Each row was made from one walk, in order. Every step used is in the known rows, and no mark comes twice. Write each row's walk.
Known rows:
r j d p: [ 0.64 -2.63  0.39 -2.18 -0.75  0.97 -0.29  1.02 -0.88  0.02 -0.24 -2.70
 -0.52 -1.32  0.77 -1.26  0.45  0.87 -0.85  2.25 -1.03 -0.62 -1.92 -0.48]
z j n: [ 0.48 -2.84 -0.09  1.96 -0.03  1.66  0.16 -1.91  1.19 -0.64 -2.55 -0.81
 -0.84  0.80 -1.80  0.07  1.93 -0.61 -0.76 -1.74  1.33  1.52  0.02  0.12]
r j z n: [ 0.24 -0.95  4.19 -0.39 -1.68  2.07 -1.07  1.27 -1.10  0.23 -0.22 -0.79
  0.88 -2.03 -3.28  1.14 -2.26  1.20 -0.21 -0.29  3.64  0.07  1.71  0.06]
j s p: [-0.23  2.28  0.11  2.00  2.14  0.17  0.72 -0.15  0.51  1.88  1.11 -0.18
 -1.18 -0.02  2.00  2.69 -1.49  0.24  1.77  1.61 -2.79  0.22 -0.46  0.70]
r j s: [ 0.42 -0.23  1.14  0.71 -0.05  0.85  0.68 -0.13 -0.43  0.66  0.26 -1.68
 -1.27  0.12  0.46  3.18 -0.53  0.75 -0.09  3.08  0.76  0.69 -0.27  1.14]
j z: [-0.03 -0.51  2.98  0.84  0.91 -1.47 -1.32  1.87 -0.77  1.15 -0.86 -0.54
 -0.02 -0.53  0.38  2.52 -0.16 -0.72  0.88  0.68 -0.62 -0.37  0.11 -1.83]
j n z: [-0.59 -0.79 -1.23  0.97  0.68 -0.26  1.08 -0.44  1.29 -0.50 -2.10 -0.16
 -0.37  0.20 -0.15  0.70  0.57 -0.04 -0.13 -0.70  1.45  0.17 -1.61  0.41]
d p s: [ 0.47  0.40 -1.39 -0.87 -0.09 -2.27  1.23  2.83  1.19  0.44  2.40  1.02
 -0.22 -1.65  1.34 -1.61 -0.25 -0.54 -0.23  0.50 -3.36  0.17 -2.34 -0.83]
r j s p: [ 0.13  0.76  1.55  1.69  0.70  2.42  1.06 -0.23  0.52  1.09  1.33 -1.11
 -1.67 -0.04  1.22  2.09 -3.09  1.59  0.57  2.64 -1.26  0.83 -0.04  2.31]
d j n z: [ 1.05 -0.03 -2.07 -0.74  0.11 -0.70  2.72 -0.37  0.49 -1.93 -3.78 -0.69
 -0.80 -0.69 -1.89 -0.23  0.15  0.53 -0.95 -1.28  2.62  0.06 -0.53  0.33]
d j: [ 1.97 -0.70 -0.38 -2.01  0.22  0.24  1.68  0.38  0.33 -1.21 -2.24 -1.74
 -1.79 -0.47 -0.72  1.65 -0.24  1.29  0.25 -0.58 -0.63  1.25  0.27 -1.82]
t z j d p: [-0.84 -2.75 -0.25  0.98  1.28 -2.29 -1.38 -0.11 -3.27 -0.08  0.01 -0.53
  1.64 -0.87  1.50 -3.05  3.32 -1.83 -1.23 -0.24  1.35 -1.86 -1.37 -1.37]
r j n: [ 0.56 -2.90 -0.34  0.14 -0.89  3.57  0.42 -0.41  1.60 -0.14 -1.30 -1.66
 -2.04 -0.07 -1.69  1.28 -0.40  0.68 -1.02  0.02  0.85  2.17  0.04  0.78]
n z j d p: [ 0.06 -1.60  0.89 -0.03  0.43 -2.67  0.49 -0.23 -1.51 -1.51 -2.37 -1.35
  1.95 -0.26  1.41 -3.35  2.15 -0.09 -1.44  1.11  1.83 -2.82 -2.67 -0.07]
s p: [-0.01 -0.43  0.72  0.37  1.40  2.00  0.09  0.62  1.83  1.09  0.30 -0.62
 -1.44  0.37  1.60  1.60 -2.30  1.34  1.85 -0.11 -3.70  1.35 -0.60 -0.96]
t z j: [-0.94 -3.02  1.07  2.18  1.44 -0.12 -0.86 -0.39 -1.61 -0.20 -0.40  0.20
  0.42  0.62  0.91  0.04  1.46 -0.76 -0.44 -0.87  2.26  0.56  0.33 -0.97]
s p j n: [-0.54 -0.42 -1.65  0.11  0.95  4.02  0.08 -0.23  3.64  0.65  1.39  0.74
 -0.68  0.66 -0.26 -1.42 -1.68  2.02 -0.90 -1.09 -3.20  2.75  0.57  1.35]
z n j: [ 0.04 -0.24  0.50 -1.21 -1.54  2.87 -0.21 -2.93 -0.70 -1.69 -0.81  0.23
 -0.22 -0.05 -2.67  0.75 -0.18  0.80  1.23 -1.52  0.86  0.13  1.76 -0.55]
d p s j n z: [-0.04  2.13 -5.13  0.57 -0.74 -2.77  2.63  0.82  1.87 -1.05  0.08  3.37
  0.74  0.04 -0.77 -3.73 -0.65 -1.09 -1.63 -1.80  0.23 -0.88 -2.38  2.26]
s j p: [ 0.65  0.39 -1.79  0.27  0.87  0.64 -0.81 -0.35  2.38  1.17 -0.24 -0.79
 -1.79  3.91  2.23  3.32  0.35 -0.44  1.31 -1.55 -1.24  0.43  0.25 -0.96]
z j d p s: [ 0.77 -1.00 -0.22 -0.98 -0.80 -2.84  0.11  0.67 -0.26 -0.47 -0.31 -0.49
  1.04 -0.49  1.49 -4.43  2.49 -1.38 -1.26  1.23 -1.53 -1.16 -2.33 -0.26]
j d: [ 0.15 -1.80  0.17 -1.94  0.46 -0.21 -1.53  0.14 -0.13  0.52 -2.47 -2.78
 -0.70  0.62  1.77  1.52  2.46 -0.35  1.53  1.72 -2.05 -0.32 -1.52 -1.98]
s j z n: [ 0.19  1.56  0.79  0.07 -1.22  0.39 -1.35  0.15 -0.73  0.36 -1.15  1.19
  1.53  0.05 -3.54  1.21 -1.22 -0.30  0.89 -2.39  2.23 -0.52  1.97 -0.53]
r j z: [ 0.32 -1.87  4.16  0.40 -0.16  0.79 -1.00  2.20 -0.84  0.52 -0.52 -1.35
 -0.63 -0.60 -0.24  2.01 -1.91  0.82 -0.28  1.52  1.24  0.26  0.97 -0.13]
r j: [ 0.74 -2.87  1.75 -0.89 -0.47  2.91  0.23  0.75  0.96 -0.20 -0.55 -1.99
 -1.79  0.26  0.24  2.08 -1.26  1.94 -0.15  1.46 -0.11  1.95 -0.29 -0.26]
d p s j n: [ 0.80  1.24 -5.56  0.27 -1.19 -1.07  1.47  0.60  2.26  0.01  1.03  2.58
 -0.34 -0.02 -1.44 -2.83  0.12 -1.40 -1.24 -2.36 -1.83  0.67 -1.41  1.22]
d p s j z: [ 0.57  2.63 -1.08  0.61 -0.68 -3.98  0.13  3.30 -0.31  0.54  1.44  2.87
  0.94 -0.62 -0.21 -2.08 -1.45 -1.69 -0.66 -0.53 -1.76 -1.41 -0.52  0.10]
t z n j: [-1.68 -0.34 -0.27  0.07 -0.44  1.70 -1.33 -2.58 -2.59 -0.99  0.78  1.70
  0.65 -0.53 -1.88 -0.19  0.22 -0.50  0.98 -2.22  2.47 -0.27  2.11 -0.47]

Write each row's walk:
[-0.09  1.74 -1.64 -3.07 -2.83 -0.84 -0.14 -1.63 -1.48 -1.63  0.69  0.78
  1.25 -1.81 -1.24 -4.85  1.36 -0.96  0.14  0.01 -0.93 -2.07 -0.47  0.25]	z n j d p s
[ 1.40  1.43  1.93 -1.75 -0.90 -0.59  0.54  0.97 -1.75 -0.84 -1.89 -0.29
  0.82 -2.67 -4.32  0.79 -1.20  0.38  0.17 -1.96  3.23 -0.36  2.22 -1.43]	d j z n
[-0.16 -0.10  3.04  1.23  0.05 -0.52 -1.36 -0.67 -2.38 -0.59 -1.40  0.28
 -0.61  0.47 -0.22  1.18 -0.24 -0.91  0.95  0.62 -0.49 -1.35  1.56 -0.52]	n j z
[ 1.84  1.84 -1.57 -2.06 -0.18 -2.19  1.75  1.45  2.41  0.21  0.63 -1.08
 -2.30  1.07  2.69  0.71  0.30 -0.65  0.59 -0.69 -1.42  0.74 -0.12 -0.76]	d j p s
[-0.39  2.62  0.31  2.21  1.21  1.22  0.54 -3.10 -1.06  0.01  0.40  0.83
 -1.51  1.09  1.21  1.27 -1.58  0.21  1.89  1.56 -2.92 -0.71  0.94  1.86]	n j s p
[-0.71 -1.15 -0.94  0.56  0.22 -4.09 -0.87  0.95 -2.27 -0.25  1.20  0.93
  2.07 -1.02  2.51 -5.33  2.94 -2.54 -1.49  0.43  0.38 -1.75 -1.93 -0.20]	t z j d p s
[-0.14  1.39 -1.45 -0.19  1.04 -1.29  1.06  0.88 -0.03  0.86  3.39  0.72
  0.93 -0.97  0.67 -0.38  0.59  0.78 -2.09  2.06 -1.72 -0.27 -0.76  0.63]	d p j s
[-1.11 -3.23 -0.81  3.36  1.07  0.40 -0.68 -1.41 -0.89 -0.24 -0.73  0.50
  0.25  0.42 -0.85 -0.81  2.28 -1.93 -1.08 -2.49  3.14  1.07  0.43  0.04]	t z j n
[-0.79  1.64  2.86 -0.24 -0.03  2.61 -1.18  1.26  0.82  1.07  2.31  1.75
  2.35 -1.19 -1.81 -1.17 -3.45  2.24 -0.16 -0.99 -0.24  0.53  2.28  0.55]	s p j z n
[-0.09  2.41 -0.71 -1.05 -2.10  0.45 -0.28 -2.01  1.31 -0.37  1.97  0.70
 -0.95  1.53  0.80 -0.24  0.43 -0.95  1.45 -1.74  0.12 -0.32  1.32  0.34]	z n j p s
[-0.34  1.11 -0.35 -0.22  0.93 -0.12  0.27  0.13  0.75  0.79  1.61 -0.09
  0.31  1.04  1.16  1.62  0.83  1.02 -0.96  2.50 -1.16  0.75  0.08  0.79]	p j s
[-0.02 -1.08 -2.93 -0.35  0.41  1.34  0.70  0.69  2.06  0.16  2.27  0.83
  0.38 -1.04 -1.40 -2.37  0.68  0.88 -2.79 -1.08 -1.65  1.25 -0.72  0.06]	d p j n
[-0.43 -0.39  0.53 -0.78  1.23  3.08 -0.03  1.01  3.04  0.49  1.81  0.29
 -0.33  1.05  1.66 -0.34 -2.61  2.99 -0.09  0.57 -3.97  2.37  0.33  0.01]	s p j
[-0.15  0.42  2.88 -0.08 -0.45 -0.10 -1.37  1.19 -1.05  0.92 -0.26  0.05
  1.18 -1.83 -2.52  1.74 -0.67 -0.15  1.02 -1.05  1.87 -0.46  1.00 -1.54]	j z n
[-1.50 -0.79 -0.55 -0.21  0.46  0.72 -1.09 -0.05 -1.18  0.65  1.34  0.70
  1.29 -1.53 -1.26  1.21  0.46 -0.33  0.92 -2.01  2.47  0.57  0.59 -1.77]	t z n
[-1.97  2.19 -0.75  1.58  0.18 -0.19 -0.76 -3.55 -4.13 -0.38  1.56  2.07
  0.90 -0.64 -1.53  0.80  1.14 -1.56  0.89 -0.49  3.47 -1.51  2.18  1.02]	t z n j s
[-0.49  0.48  2.76 -1.27 -0.74  0.94 -1.41  1.35  0.05  0.27  1.28  0.97
  2.47 -1.12 -2.60 -0.33 -0.97  1.54 -0.95 -0.54  1.69  0.25  2.02 -0.46]	p j z n
[-2.24  3.36 -0.45  2.61  0.82  1.21 -0.33 -3.68 -3.44  0.15  2.71  2.70
  0.84 -1.05 -0.93 -0.21 -1.52 -0.66  1.62 -1.01  1.60 -1.09  2.48  2.04]	t z n j s p
[ 1.57  1.83 -1.03 -0.57  0.70 -1.57  2.15 -0.27 -1.14 -0.42 -1.42 -1.49
 -1.32 -0.63 -0.58  2.74  0.48 -0.01  0.11  1.11  0.14 -0.02  0.43 -0.14]	d j s
[-1.39  0.62  0.88  4.72  2.82 -0.69 -0.15 -1.30 -2.11  1.21  1.50  1.22
  0.66  0.33  1.96  0.16 -0.35 -1.07  0.33  0.17  1.17 -0.52  0.60  1.47]	t z j s p
[-1.75 -0.60 -0.75 -1.27 -0.90  0.81 -2.69 -3.52 -3.62 -1.12 -0.64 -0.05
  1.32 -0.33 -0.86 -1.40  2.51 -1.09  1.21 -0.81  2.26 -1.57  1.19 -0.65]	t z n j d
[ 0.02  0.02  0.02 -0.59 -0.70 -4.53  1.33  0.73 -0.50 -1.49 -1.30  0.17
  2.21 -0.47  2.24 -5.32  1.86 -0.96 -1.61  1.55  1.00 -2.93 -3.37  0.87]	n z j d p s
[-0.69  0.78  3.24  0.52  1.44  1.15 -1.21  2.09  1.13  1.29  1.74  0.99
  0.84  0.17  1.15 -0.70 -3.00  1.94 -0.20  0.63 -2.83  0.63  1.36  0.13]	s p j z
[ 1.52  0.41  2.33 -0.72  0.36 -1.94  0.43  1.91 -1.60 -0.51 -2.31 -1.02
 -0.49 -1.37 -1.16  1.50 -0.74  0.06  0.24 -0.15  0.43 -0.36  1.28 -1.76]	d j z
[ 0.15 -2.03  2.20  1.44  0.54 -0.64  1.04 -0.53  0.36 -1.60 -2.93 -0.50
  0.76  1.28  0.77  0.07  0.19  0.98 -0.55  0.18  2.75 -0.44 -1.21  0.30]	n z j
[ 0.11  1.00 -0.69 -0.28  0.31 -1.81 -0.24  1.60  3.10  1.77  1.91 -0.69
 -1.82  1.94  4.44  1.89  0.86 -1.36  1.35  0.10 -2.54  0.72 -1.16 -0.95]	j p s
[-0.78 -0.25 -2.68 -0.09  0.56 -0.37  1.74  0.88  1.64 -0.79  1.35  1.61
  1.41 -1.03 -0.57 -3.30  0.12  1.39 -3.28 -0.44  0.69 -0.12 -1.70  1.43]	d p j n z
[ 0.42  2.92  0.09 -0.43 -1.94 -1.49 -0.57  1.23  0.35  0.24 -0.11  2.66
  1.92 -0.23 -2.61 -0.71 -1.58 -1.03  0.62 -1.82  1.43 -0.45  1.49  0.56]	p s j z n
[ 0.49 -0.33  0.59 -0.64 -0.92  0.36  0.22  1.76  3.21  1.17  2.10 -1.44
 -2.31  1.85  3.66  1.24 -0.74  0.11  0.19  1.01 -0.92  1.39 -0.61  0.64]	r j p s
[-0.89 -0.87 -1.32 -0.37  0.29  0.83  0.94 -0.15  2.58 -1.00 -0.78  0.70
  1.04  1.01 -0.25 -1.30  0.53  1.66 -2.06 -0.12  1.22  0.95 -0.76  1.45]	p j n z
[ 0.49 -1.95  1.42 -0.32  0.21  2.22 -0.57  0.67  2.03  1.24  1.12 -2.97
 -2.56  2.02  2.74  3.31 -0.57  1.06  0.55  0.64  0.13  1.26 -0.08 -0.33]	r j p
[-0.21  1.39  0.21  1.32  0.36 -0.41  0.38 -2.97 -1.95 -0.73 -0.48 -0.08
 -1.24  1.12  0.38  2.28  1.09 -0.83  1.08  1.91 -0.82 -0.95  0.73  0.96]	n j s
[ 0.72 -0.68 -3.55  0.64 -0.19  1.95  0.15 -1.19  2.06 -0.10 -2.21  0.18
 -1.31  1.87 -2.01  1.31  0.46 -0.39  0.25 -2.39 -0.52  1.57  0.16  0.07]	s j n
[-0.17  2.28 -0.04  0.28 -1.00  1.09  0.33 -3.93 -2.14 -0.90 -0.03  0.47
  0.25 -0.18 -2.62  1.67  0.57 -0.48  1.26  0.22  1.58 -1.05  1.71  1.40]	z n j s
[ 0.27  0.33 -1.79 -2.29 -0.45 -3.09 -0.06  1.96  0.20  0.58  0.80 -0.55
  0.37 -1.30  2.36 -2.84  1.99 -1.44  0.06  1.69 -3.60 -1.16 -3.05 -1.21]	j d p s
[ 0.51  0.63  0.95  0.90  0.17 -0.91 -1.34  1.20 -0.45  0.46 -1.85  0.65
  0.09  1.33 -0.53  2.01 -1.00 -0.49  0.73 -0.50 -0.27 -0.37  0.91 -0.79]	s j z
[ 0.46 -3.12  1.51 -2.35 -0.83  2.16 -1.20  0.00  0.05  0.04 -2.20 -3.61
 -1.13  0.51  1.04  1.00  0.70  1.17  0.23  2.59 -0.35  0.55 -0.88 -0.58]	r j d
[ 0.55  0.82 -2.79 -2.46 -1.28 -1.46 -0.57  0.18  1.56 -0.25 -2.01 -0.32
 -0.07  2.44  1.76 -0.95  1.36 -0.87  0.96  0.98 -2.67 -0.03 -1.12 -0.08]	p s j d
